Known rows, with every step that occurs
nafe/vadi: [ 2.68 -0.84 -3.85  0.75  2.86 -0.47  2.35 -0.38 -3.20  0.43 -4.43 -5.30
 -1.96 -0.81 -0.20 -6.12  5.32 -3.88 -1.01]
vadi/seliva/kupiv/givi/puti: [-3.35 -2.14 -0.02  1.05  1.48 -1.56 -0.68  1.69 -0.07 -0.27  0.17  0.73
  0.74 -1.24  0.22  0.27 -1.41  1.73 -0.64]
nafe/vadi/kani/kupiv/givi/puti: [ 3.92  1.14  3.64  0.46  1.72 -1.81  0.33 -6.51 -1.15 -2.19 -0.13  0.64
  0.50  4.59  0.27  4.54  1.31 -3.06  2.50]
vadi/kani/kupiv/givi/puti: [ 2.63 -0.17  5.99  0.45  0.95  1.66 -0.76 -6.86  0.44 -2.60  0.30  2.90
  0.66  4.19  0.72  8.28 -0.78  0.31  1.24]
kupiv/givi: [-0.37 -2.38 -0.19 -0.97  0.37  5.95  0.41  0.36 -0.55  0.72 -1.20 -2.21
 -1.88 -0.35  1.01 -0.60  4.71  1.97 -0.97]
kani/vadi/seliva/kupiv/givi/puti: [-3.07 -0.27  2.33 -1.18  0.61 -0.03 -1.35  4.07  0.40  0.66  1.18  1.40
  1.51  1.33  0.49 -2.05 -3.28  1.71  0.45]
nafe/vadi/kani/kupiv/givi: [ 2.88  1.93  3.66  1.47  1.10  1.34 -1.50 -6.01 -1.29 -1.02 -0.73 -0.30
 -1.34  2.82 -0.49  1.73  3.63 -2.08  2.38]
nafe/kupiv/kani: [-1.27 -2.18 -0.47 -0.56 -2.06  1.04  0.10  4.19 -4.13  0.07 -2.11 -0.62
 -2.39 -1.22  1.51  5.91  5.77 -0.36  1.05]
puti/givi/vadi/kani/kupiv: [ 2.64  3.23 -1.51  0.24 -1.10  0.01  0.93 -4.78  1.18  0.69  1.04  2.92
  1.64  1.76 -0.47  3.21 -3.82 -0.78 -1.28]
givi/vadi: [ 1.92 -1.66 -3.74 -0.42  1.17 -1.73  1.57  2.33  0.89  1.04 -0.14 -2.31
 -1.10 -2.38 -0.46 -3.31  0.69 -0.86 -2.53]
puti/givi/vadi/seliva/kupiv: [-2.63  1.76 -6.10  0.62 -0.83 -2.52  1.16  2.40  0.94  2.66  0.97  1.59
  2.01 -3.00 -0.73 -3.40 -4.42  0.32 -2.88]
seliva/kupiv/kani/vadi/givi/puti: [-3.70  0.66  0.46 -3.07 -3.07 -5.81  0.92  1.20  1.10 -1.95  2.06  2.74
  4.37  0.20  0.73  0.97 -4.07 -0.28  3.04]
vadi/givi/puti: [ 2.25 -2.07 -2.47  0.51  1.91 -4.79  3.85 -4.27 -0.59 -5.37 -0.62 -2.58
  0.91  2.89  1.56 -0.86 -2.20 -0.94 -0.64]
puti/givi: [ 0.94 -0.06 -4.74 -0.36  0.13  4.42  3.26 -1.67 -2.00  1.55 -4.18 -1.72
  0.41 -0.07  0.97 -2.45  1.03 -0.58 -3.62]
seliva/kupiv/kani: [-4.19 -1.16 -1.48 -1.08 -2.20 -0.50 -0.22  2.32 -0.27  1.31 -1.82  0.83
  1.69 -5.15 -0.76  0.63  1.97 -0.32  0.50]
seliva/kupiv/givi: [-3.81 -1.59 -0.67 -1.45 -1.39  2.28 -1.74  1.75  1.30  1.09 -2.15 -0.68
 -0.07 -4.76  0.32 -2.06  4.58  0.95 -0.09]
kani/kupiv/givi/puti: [ 3.44 -2.08  3.52 -1.61 -0.78  3.55  0.64 -1.53  1.39  0.03 -1.69 -0.12
 -0.10  1.43  3.67  6.95  0.97  1.02  0.63]

Rows
[-2.32 -0.64 -3.28  1.92  0.97 -4.71 -0.99  4.57  1.30  1.31  1.15 -0.43
 -0.44 -4.85 -1.63 -4.80 -2.50  0.11 -1.92]
givi/vadi/seliva/kupiv
[-0.81 -0.20  1.59 -2.32 -1.11  3.80  0.90  3.21 -1.52  1.89  0.30  0.27
  1.23  1.32 -0.05  0.09  0.36  0.63  0.89]
kupiv/kani/vadi
[ 4.28  1.98  2.53  2.81  2.35 -0.66 -0.64 -6.31 -2.26 -1.59 -2.99 -1.85
 -1.49  1.83 -0.89 -0.39  2.78 -4.13  1.24]
nafe/vadi/kani/kupiv
[ 2.49 -0.59  2.08 -1.55 -2.54  3.54 -0.79  1.30  3.36  1.97  1.00 -0.24
 -1.29 -1.35  1.74  3.97  1.28  2.02  0.85]
kani/kupiv/givi/vadi
[-2.52  0.51  1.64  1.26  1.04  0.93 -2.28  4.36 -0.58  1.46 -2.00 -1.07
 -0.56 -1.50 -0.85 -7.11 -1.81  0.77 -0.65]
kani/vadi/seliva/kupiv
[ 0.78  2.49 -4.49  0.02  0.33 -0.92  2.09 -3.74 -0.12  0.27  1.63  2.31
  1.98  1.89 -1.42 -0.68 -2.97 -1.09 -2.58]
puti/givi/vadi/kani
[ 3.07  1.22  2.12  1.63  0.47 -2.06 -1.57 -3.34  1.52 -0.97  1.32  1.26
 -0.53  0.10 -1.21  2.43 -1.66 -1.16 -0.14]
givi/vadi/kani/kupiv
[-1.31  0.95  0.89 -1.38 -2.12  0.84  1.59  0.79 -0.62 -1.41  2.66  0.05
  1.54  3.13 -0.02 -0.61 -1.91  1.39  2.38]
kupiv/kani/vadi/givi
[ 1.67 -0.15  2.85  0.90 -0.85  3.04 -1.54  1.91  2.51  1.87  2.51  0.20
 -1.96 -0.45  0.86  3.35 -1.13  3.57  0.55]
kani/kupiv/givi/vadi/seliva
[-4.15 -0.29 -2.54  0.93 -0.69 -4.91 -0.44  5.14  1.17  1.73  3.70  1.92
  1.17 -4.42 -1.83 -0.45 -3.80  0.92 -0.08]
givi/vadi/seliva/kupiv/kani
[ 0.91  0.96  0.33 -0.21  0.22  0.72  0.33 -0.22  0.11 -2.49 -0.47 -3.05
 -0.95  2.86  0.75 -6.80 -1.10  0.44  0.50]
kani/vadi/givi
[-0.68 -0.26  0.75 -0.66 -1.14 -1.26 -2.73  1.57 -0.84 -1.58  2.83  1.86
 -2.87  0.84 -0.08  4.92  4.62  0.50  1.62]
nafe/kupiv/givi/vadi/kani
[ 1.40  0.19 -1.23  1.30  2.16 -3.01 -0.18 -2.47  0.23 -1.50  2.03  0.45
 -0.27  0.34 -2.63 -1.27 -0.77 -1.46 -1.47]
givi/vadi/kani
[-4.07  0.71  2.80 -0.01  0.01  2.98 -2.97  4.99  0.38  2.00  0.31  0.11
 -0.41 -0.36 -0.73 -4.96 -0.88  2.55  0.55]
kani/vadi/seliva/kupiv/givi
